Each row was made from one small tree. Brackets hold a mark, then the marks that hang from it, in the order of their numbers. Every link used is in the known rows. Write each row's tree.
Known rows
{j976 j52 {j715 j292 j860}}: [-14.4 -14.2  14.4 -45.6 -12.8   0.3   6.2  43.0   8.8   5.0 -17.1  37.1
  -4.8  12.3 -17.1  15.7 -38.3  11.0   9.4   5.2]
{j715 {j860 j52 {j292 j731}}}: [ -6.1   8.5  16.2 -18.8 -15.9   1.2  -1.2  25.7 -15.7  30.3 -17.4  45.8
 -30.4  24.4   2.9  -0.8 -19.2   6.0  16.9  22.6]
{j52 {j292 j731} j715}: [-12.5   2.4  24.8  14.5  -0.1 -35.2  -1.8   6.9   9.1 -19.9 -23.7  34.9
 -24.3   2.4  12.5 -22.7 -19.3   4.1  12.1  32.5]
{j976 j52 j292}: [ -3.6 -11.8  14.3 -10.4   8.8   8.9  -0.1 -16.5  -2.3  30.0 -11.0 -14.0
  -5.4   8.5 -12.7   7.7 -33.9   3.6   6.1  10.0]
{j860 {j52 j715}}: [ -1.8  -4.6  21.8 -31.5  -4.6  -0.3  -4.2  16.8 -16.0   8.2 -11.3  12.9
 -11.1   0.7  13.3 -26.2  -7.7  -8.6  -7.7  25.4]
{j860 j52}: [ -0.6   2.0  19.3 -26.3  -6.5  12.2  -1.6  12.3  -6.7  26.0 -13.3  -1.4
   2.6   2.2   1.0  -4.9  -3.3   1.0  -3.0  14.0]
{j715 {j292 j731}}: [-11.1 -11.0  18.5  11.0 -18.9   3.9   7.0  20.7  23.4  11.8 -22.0  43.5
  -7.6   6.3  17.6   3.2 -22.1  17.9  35.9  -3.4]
{j52 {j292 j731} {j715 j860}}: [-14.7  12.1  24.9   8.4  -6.2 -34.6  -2.7  29.8  -0.7 -28.8 -23.1  60.2
 -41.0  11.7   9.8 -12.1 -25.7   5.8   2.7  36.5]
{j292 j731}: [ -4.0  -4.2  22.9  13.5 -16.7 -17.3  -4.7   2.2  10.7  -3.8 -24.8  13.3
  -2.3  -1.0  23.1   2.4 -12.3   8.8  22.4   6.8]
{j829 j292}: [ -5.8   3.4  14.5  -9.7 -23.4   1.6   8.4 -11.4   1.3  -2.9 -12.9  33.0
  25.5   7.4  -3.7  20.1 -15.3  20.4  -0.8   0.6]
{j976 j715 j860}: [ -4.3  -2.6  21.9 -25.3 -12.4 -18.0   4.4  44.0   5.4 -31.5 -23.3  23.3
  13.6   2.2   4.4  28.7 -38.6  30.9 -18.2   8.4]
{j715 {j292 j731} j860}: [-14.0   0.9  19.4   5.0 -26.6   6.2   5.8  50.4   9.9  -0.5 -21.7  74.7
 -26.9  18.0  13.8  16.5 -29.7  20.4  25.1   0.4]
{j976 j52 {j292 j731} j715}: [ -4.6 -22.0  14.4 -17.7  -1.3 -31.5   3.4  -4.4  16.6  19.9 -24.3   2.5
  -7.8   2.4   4.7   9.9 -42.9   3.0  29.8  16.3]
{j976 j292 {j860 {j52 j715}}}: [  1.2  -1.0  22.2 -12.3   2.5  -1.2   7.1  33.3 -20.2  12.7 -11.6  32.0
 -23.2  14.3  13.1   2.3 -47.2  14.1 -20.6  32.0]
{j860 {j292 j731}}: [ -6.7  -5.7  14.4   4.5  -9.7  -8.2  -1.2 -16.2   5.3  18.2 -21.9  20.6
  -8.6  14.7  10.8  -5.2 -18.4  14.8  37.8   7.8]
{j52 {j715 j292 j860}}: [-14.4  -4.5  20.0 -15.1 -14.0   4.0   0.4  44.5  -8.5 -29.9 -12.7  72.5
 -27.6  12.7  13.0  -8.9 -29.1  11.3  -2.4   9.6]
{j829 {j292 j731}}: [ -4.9   0.3  17.4   6.7 -30.2 -17.8   8.6 -10.5   7.3   2.0 -20.3  41.4
  15.2   6.5  13.7  14.5 -17.5  16.6  18.3   8.4]
{j976 j52}: [ -4.8 -10.2  19.5 -18.7  -1.1   7.4  -4.9  -6.9  -4.7  16.9 -12.2 -21.8
   7.7   3.3 -12.2  -1.7 -17.4  -1.1   0.1   8.6]
{j976 {j292 j731} j715 {j860 j52}}: [  0.9  -6.4  20.1 -16.1  -8.6 -30.1  12.4  42.9   6.3  16.3 -26.7  38.2
 -16.1   8.6  20.8  21.3 -52.9  21.1   6.9  29.1]
{j976 j292 {j715 j860}}: [ -7.2   1.3  11.0 -27.8  -6.6 -14.3   1.7  27.7   7.0 -21.3 -20.1  42.6
  -9.4   7.4  -1.1  36.9 -38.4  23.6   0.8   4.6]
{j715 j860}: [ -7.8  12.0  19.5 -13.0 -15.3   7.1  -6.4  30.4 -10.5 -21.8 -15.3  33.5
  -9.0  10.6  -2.4  21.4 -17.1  17.0 -13.1   3.6]

Which tree is each row?
[-10.5  -0.2  18.1 -20.1  -7.5  -6.1  -7.3  17.2 -22.8 -27.1 -12.1  52.1
 -28.6  16.7   8.2 -12.8 -25.3   8.2  -4.9  19.0] => {j52 {j715 {j860 j292}}}
[ -5.9 -12.0  21.5 -18.8 -11.2  -2.0   3.7  27.8  -3.0  21.8 -15.6  40.4
 -21.8   5.3  22.9 -30.2 -15.6  -5.8  16.6  23.7] => {j860 {j52 {j715 {j292 j731}}}}
[ -9.2   6.4  15.8  -3.3 -16.3  -4.4  -3.4  16.9  -8.1   0.9 -19.7  48.3
 -24.5  22.3   4.4  11.0 -24.2  17.4  17.5  11.2] => {j715 {j860 {j292 j731}}}
[-12.0 -16.5  22.5 -14.2 -10.9  -5.0  -0.4  27.8  -9.0   4.8 -14.1  40.0
 -29.6  13.0   7.2 -19.5 -34.8  -5.5  11.7  21.6] => {j976 {j52 {j715 {j292 j731} j860}}}
[ -4.2  -6.7  14.2 -34.3   1.1   3.3  -0.8  -1.8 -20.1  31.3 -10.0  23.1
 -19.2  16.2   4.3 -36.6 -13.6  -3.6  11.6  28.4] => {j860 {j52 j715} j292}
[ -3.8 -10.9  17.5 -18.5  -6.3 -13.8  -1.0  -1.7 -13.7  36.2 -17.1  31.6
 -29.7  15.7  21.2 -41.4 -16.0  -8.1  31.9  34.8] => {j860 {j52 j715} {j292 j731}}
[-10.0  -2.5  20.2  -9.0 -12.0 -18.3  -6.9  17.8 -17.9 -24.2 -17.1  57.0
 -34.9  16.1  19.7 -17.6 -26.7   5.6   7.6  22.5] => {j52 {j715 {j860 {j292 j731}}}}
[-13.9  -7.8  22.5  -2.6 -20.3 -10.6   0.1  43.9  -2.7 -25.3 -18.1  78.7
 -36.4  12.4  27.2 -13.6 -30.8   8.5  13.1  15.4] => {j52 {j715 {j292 j731} j860}}
[ -6.0  10.1  20.6  -6.1  -3.1  -7.7   3.3  13.6   7.9  37.1 -20.9   9.4
 -10.2   6.0  -3.1  -9.1  -7.1   1.2  12.8  30.5] => {j860 {j52 {j292 j731}}}
[  2.5   3.7  19.9  -9.4   1.3   9.0   8.9  30.7 -12.8  27.1 -13.0  20.1
 -13.4  15.4   2.6  19.6 -43.5  21.6 -17.5  23.7] => {j976 j292 {j860 j52}}
[ -6.9   3.5  23.6 -10.5  -0.6 -20.9   1.1  16.7  -2.1  18.4 -20.0  24.1
 -24.4   4.4   9.1 -31.2 -11.1  -7.4   8.1  41.0] => {j860 {j52 {j292 j731} j715}}
[ -2.7  -3.5  14.9 -13.9  -8.5  -0.9   1.7  -4.7  -4.3  54.7 -19.0  16.9
 -15.7  16.9   9.2 -19.4 -11.6   1.0  35.2  24.0] => {j860 j52 {j292 j731}}
[-12.0  -5.8  15.6 -33.5   6.6 -19.3   2.9   5.6  17.4   7.9 -21.1 -10.0
  10.1   1.5 -29.1   6.4 -25.7   5.5   2.8  18.9] => {j976 {j52 j292} j715}
[-11.4   5.5  16.4 -27.1 -18.9  27.9   8.0  58.9  -3.8  23.2 -12.0  64.3
 -21.5  20.3  -4.1  11.3 -22.3  13.8   3.6   7.1] => {j715 j292 {j860 j52}}
[ -8.9  20.3  21.0 -12.4 -11.4  -3.8   0.0  39.7  -6.1  15.6 -19.3  39.1
 -25.9  15.8  -6.5   8.7 -15.3   6.6  -1.6  28.4] => {j715 {j860 {j52 {j292 j731}}}}
[ -3.4  12.6  26.6  -0.2  -5.8  -6.1   7.8  40.6  -2.6  22.4 -21.0  22.0
 -11.6  13.0  -0.2   7.3 -30.6  17.3 -11.6  32.9] => {j976 {j860 {j52 {j292 j731}}}}
[ -7.4   6.5  20.6 -22.6   5.1  -6.5   0.8  15.6  -6.6  14.5 -13.6  17.6
 -15.7   4.9  -4.3 -25.6  -9.8  -4.8  -8.2  36.3] => {j860 {j52 j292 j715}}
[ -5.2   7.4  21.7 -34.1  -4.7 -17.9  10.9  53.4   5.9   3.0 -22.9  24.8
   2.9   7.5 -10.6  19.1 -34.8  22.7 -20.3  29.5] => {j976 j715 {j860 {j52 j292}}}
[-11.8 -26.4  16.4 -27.0 -12.2 -15.2   7.6  21.0  24.3  18.7 -23.6  18.6
   2.4   2.7   0.3   0.3 -34.3   4.9  33.5   6.3] => {j976 j52 {j715 {j292 j731}}}
[ -4.2   7.3  28.7  -3.5  -4.1 -17.5   5.6  43.6 -10.6   8.2 -20.1  33.2
 -22.6  11.9   9.8 -10.9 -34.6   9.9 -14.5  42.5] => {j976 {j860 {j52 {j292 j731} j715}}}
[-10.5   2.0  19.4  -9.8 -25.8  10.8   8.4  59.5   2.0  28.6 -18.9  71.2
 -31.8  19.5  12.1   4.8 -24.8   9.8  23.5  13.4] => {j715 {j292 j731} {j860 j52}}
[-11.0 -16.0  15.8 -16.0 -19.5 -17.3   7.7  29.2  31.6  -8.4 -27.4  43.7
   4.3  -0.9  15.2  12.3 -26.1  19.9  32.6  -3.1] => {j976 {j715 {j292 j731}}}
[ -1.3   3.7  19.2 -20.2  -4.4  12.9   6.6  26.6 -17.6  31.6 -13.7  21.6
  -6.9  22.6  -3.9   3.4 -32.7  21.2  -8.6  23.0] => {j976 {j860 j52 j292}}
[ -6.3  10.9  13.8 -32.0 -10.4  16.0  -0.9  25.8 -20.9  25.7 -11.8  37.9
 -20.9  25.0  -9.8   4.2 -17.7   9.6   0.3  18.1] => {j715 {j860 j52 j292}}
